Each row comes from the steps of one walk. Every step used is in the known rows, and no mark comes twice. Write the walk behind each row, first mark first.
(in the rows, 128 means zero)
Known rows
n/s/v/m/u: [136 119 125  28 118 145 159 101 135 134 168 121 180  56 178 105 151 105
 100 112 135 187 179  75 122 139  88 140 130]
p/n/s/v/t: [159 131 122  54 125 136 107 126 117 153 157 112 159 117 172  48 117 101
  80 109 128 147 169  99 164 156  82 152 118]
q/v/p: [139 153 135 143 144 106 121 129 136 145 136  85 127 121 148 107 124 103
 126 123 132 138 146 110 126 118 161 113 114]
s/v/m: [140 114 124  75 124 112 124 109 121 135 140 119 160  80 158 107 149  99
 102 121 137 145 165 119 124 136  94 131 107]
z/p/n: [ 99 125 146 147 137 129 112 141 116 160 140 113 132 133 140  80 114 114
 109 107 146 121 127 111 144 131 148 155 103]
t/v: [146 115 128 125 120 115 137 113 129 134 150 116 128 126 142 117 114 105
 117 126 152 118 128 125 159 126 144 130 122]
v/p/n: [134 161 137 139 140 103 117 121 126 153 131  98 132 117 142  78 124 111
 116 107 144 119 120 138 133 134 139 139 117]
p/n: [124 137 127 113 124 124 123 124 116 150 136 113 128 131 129  96 116 115
 116 125 143 123 129 136 137 132 132 145 128]
z/p/n/s/v/m: [113 107 141  56 120 133 108 129 116 167 163 108 170  82 191  42 125  82
  74 107 141 172 170  90 134 152 114 167  92]
y/v/m: [103 122 129  76 126  81 133 112 113 148 167 123 140  84 143 153 149 106
 117 138 151 144 147 115 108 120 131 136 106]
m/v/q/z/w: [124 169 152  99 144 111 136 129 134 111  83 101 131 121 155 127 191 106
 156 148 118 126 164 103 139  96 184 147 144]
v/q/z/w/h: [122 168 131 114 150  79 136 130 128  91  70 102 138 154 153 136 199 129
 156 157 109 126 149 118 124 103 144 133 122]
s/v: [141 117 116  98 125 128 125 114 121 128 132 111 148 117 143 103 134 110
 115 118 139 134 152 116 141 149 116 121 129]
t/v/q: [135 129 138 107 130  95 136 117 141 124 145 120 129 129 151 105 126 103
 128 131 117 119 138 120 140 123 120 127 113]
v/q/z/p/n: [102 159 150 116 150 110 127 144 119 150 109 108 127 143 156  56 159 106
 119 113 110 109 149 107 125 118 130 157  98]
w/z/q/v: [142 117 115 110 146 115 122 123 115 147 134 105 100  92 177 115 134  91
 133 112 131 136 158 142 119  91 162 125  89]
a/m/u: [136 138 115 133 140 128 181 108 149 123 154 126 171  94 143 147 155 139
 143 120 125 147 139 106 141 113 109 153 119]
t/v/m: [146 112 136 100 120  98 138 108 129 142 157 124 140  89 159 122 130  94
 105 129 148 131 142 127 140 112 122 141 101]
a/m: [141 127 111 142 131 115 146 124 139 122 138 126 156 115 143 129 143 132
 136 137 115 139 131 139 139 123 115 153 109]
a/m/v/t: [177 142 129 136 149 126 145 123 142 131 154 132 162  95 154 129 156 120
 126 124 117 133 158 106 172 104 118 178 101]
a/m/v/q/z/p: [133 153 143 134 155 117 160 136 142 126 123 113 155 107 170  92 192 106
 141 126  95 133 169  95 141 100 154 183  93]
n/s: [130 122 126  91 114 146 126 135 133 126 140 131 133 125 148 108 117 127
 118 136 114 161 133 118 124 140 128 137 139]
z/p/n/s/v: [113 109 132  79 120 148 107 136 115 158 157  99 158 120 173  36 108  94
  86 104 144 161 156  89 152 164 136 155 115]
t/v/m/a: [153 137 130 106 116 104 145 122 130 149 149 130 124  72 179 131 119 104
 108 149 145 133 142  99 158 127 143 120 114]
u/m/v/p/n: [168 166 120 135 131 116 127  95 136 153 137  94 134  75 132  82 126  86
 111 115 165 135 136 108 131 104 173 165 110]
p/n/s/v/q/z: [140 152 116  16 121 120 135 121 115 136 120  93 146 127 180  27 158  90
 103 130 104 150 178 113 128 154 103 148 137]
s/v/q/z/p: [118 139 138 100 150 111 130 131 125 127 106 107 144 129 167  61 177 101
 117 106 107 121 173  88 127 137 116 135  99]
a/m/v/q: [144 145 131 113 138 111 153 118 150 116 145 123 161  98 154 123 161 112
 149 143  93 149 158 116 139 109 130 166 114]
w/z/p/n/s: [136 108 129 108 133 140 114 149 107 168 145 120 115 112 175  41 121 104
 107  94 122 155 120 128 140 130 153 171 101]
m/u: [122 139 133 120 136 142 163 111 138 131 145 128 142 108 129 145 140 136
 136 112 137 135 137  95 133 117 121 128 139]

Which walk is each row?
[135 154 135 103 126 123 115 129 130 150 144 101 138 114 162  60 113 109
 106 114 132 152 126 128 128 148 139 148 128] => v/p/n/s
[131 160 131  97 142 108 145 131 130 117  96 123 120 138 142 103 174 122
 138 134  92 116 151 126 108 116 111 131 125] => v/q/z
[143 111 114  62 111 148 123 120 125 123 143 114 153 114 160  83 123 108
 106 125 126 167 157 109 137 162 117 128 140] => n/s/v
[159 164 123  99 142 110 170 117 140 115 119 113 149 106 161 110 195 109
 148 144  92 135 167 119 137 100 138 172 120] => a/m/v/q/z
[139 120 113  47 108 142 118 119 112 146 152  98 154 118 163  52 111  95
  94 122 140 163 156 115 146 166 121 144 140] => p/n/s/v
[134 161 134 128 140 100 116 125 124 167 144  70 130 124 149  75 113  90
 113 121 146 132 144 118 136 120 163 130 114] => q/v/p/n
[144 149 125 110 137 105 113 108 118 151 136  81 153 106 157  52 131  93
 102  96 155 125 145 127 144 155 129 130 118] => s/v/p/n
[148 148 131  94 133  93 153 117 132 122 118 111 122 136 157  91 159  98
 128 133 116 106 150 124 138 114 128 133 119] => t/v/q/z
[146 139 117  81 122 115 131 122 120 144 132 126 144  63 180 116 140 109
 105 139 133 151 165  90 142 151 117 109 121] => s/v/m/a
[163 157 128 104 127 127 141 116 141 148 166  91 167  81 179  64 134  97
 117 123 130 172 144 124 155 132 166 189 124] => a/m/v/p/n/s
[122 139 149  76 129 115 137 138 124 153 141  98 131 139 190  27 134  81
  99 119 121 133 155  95 151 130 146 168 105] => t/v/q/z/p/n/s
[132 150 129 111 125 116 136 136 129 145 128 143 125  75 164 140 133 126
 118 150 123 145 140 101 129 130 127 117 121] => v/m/a
[183 145 120 132 136 133 126 108 141 135 136 137 132  87 125 127 137 108
 110 124 139 132 156  80 144  88 123 162  99] => u/m/v/t
[148 138 134  75 142 141 114 144 110 161 134 102 152 126 187  18 148  96
  73  92 130 134 178  78 168 147 105 170  98] => q/z/p/n/s/v/t
[ 98 164 123  86 151  47 140 118 113 102 103  89 138 148 151 158 203 117
 159 163 133 131 153 105 122 108 169 130 120] => y/v/q/z/w/h
[122 136 136  86 135 124 162 110 137 153 163 107 150  77 152 146 144 105
 121 130 137 160 174  76 116  91 124 129 114] => q/v/m/u
[139 111 127  60 139 119 108 137 111 158 145 108 137 103 198   4 140  82
 104  88 100 161 155 111 136 148 117 159  92] => w/z/p/n/s/v/q
[149 157 144  89 124 140 124 120 130 154 156  92 139  94 163  62 120  95
 109 114 142 159 142 113 145 138 180 165 144] => m/v/p/n/s
[135 113 131 146 148 121 115 141 102 171 132 118 110 114 155  58 132 106
 116  86 136 121 115 138 146 117 153 163  90] => w/z/p/n
[102 124 143  63 129 129 106 136 126 149 153 104 160 123 183  26 120  89
  97 109 109 162 167  84 135 160 112 153 105] => z/p/n/s/v/q
[171 160 119  99 116 134 124 101 139 149 148  98 138  73 151  63 115  85
 102 122 153 170 141  97 126 117 171 173 122] => u/m/v/p/n/s
[155 141 137  99 119 109 125 116 132 155 165  89 138 114 177  48 100  87
  96 114 153 142 126 127 159 145 156 150 124] => t/v/p/n/s
[127 134 124  30 116 123 118 121 123 138 149 103 158 120 173  42 124  92
 103 128 105 164 167 109 130 162  95 140 130] => p/n/s/v/q
[149 142 123  83 143 110 108 125 115 170 150  77 109  78 212  45 118  71
 110  99 134 161 157 145 120 110 175 144  91] => w/z/q/v/p/n/s
[105 150 150 131 153 114 133 148 132 128 100 124 125 139 152  88 171 119
 131 116  96 114 150 100 115 115 128 143  98] => v/q/z/p
[133 154 121 131 142  97 138 127 117  99  76  97 135 151 145 148 187 132
 146 151 143 126 137 125 140 106 167 136 131] => q/z/w/h
[119 133 135  66 136 132 129 140 129 124 116 111 150 127 187  43 166  98
 108 113  93 154 180  80 123 149 116 143 110] => n/s/v/q/z/p
[112 162 140 122 147 100 107 118 127 163 146  70 128 101 175  86 112  81
 112 112 156 127 164 125 122 112 168 128  91] => z/q/v/p/n
[126 125 133  45 123 132 125 130 106 164 136  97 160  90 197  26 158  79
  73 108 140 160 181  95 132 144 122 172 100] => q/z/p/n/s/v/m
[ 99 138 142  78 143 123 153 102 139 150 165 108 149  53 178 157 143  96
 120 120 149 157 194  83 104  82 129 128  90] => z/q/v/m/u
[137 155 131  91 125 119 112 134 129 164 156  73 135 120 169  56 101  87
 105 129 131 166 149 107 133 133 164 138 126] => q/v/p/n/s
[146 164 140  87 139 125 153 122 130 122 108 115 121 117 145 108 181 106
 141 134 105 123 165 109 126 105 150 148 139] => m/v/q/z
[147 139 116  92 141 104 128 132 114 165 135 118  95  39 213 127 139  88
 122 136 127 152 172 117 119  93 164 114  82] => w/z/q/v/m/a
[133 125 127  67 134 125 159  93 132 138 155 119 172  59 159 124 162 106
 111 103 147 152 174  85 126 126  89 131 117] => s/v/m/u
[120 137 140  96 136 127 163 107 139 139 152 136 156  70 145 149 156 126
 123 115 135 147 151  96 115 105 101 139 116] => v/m/u
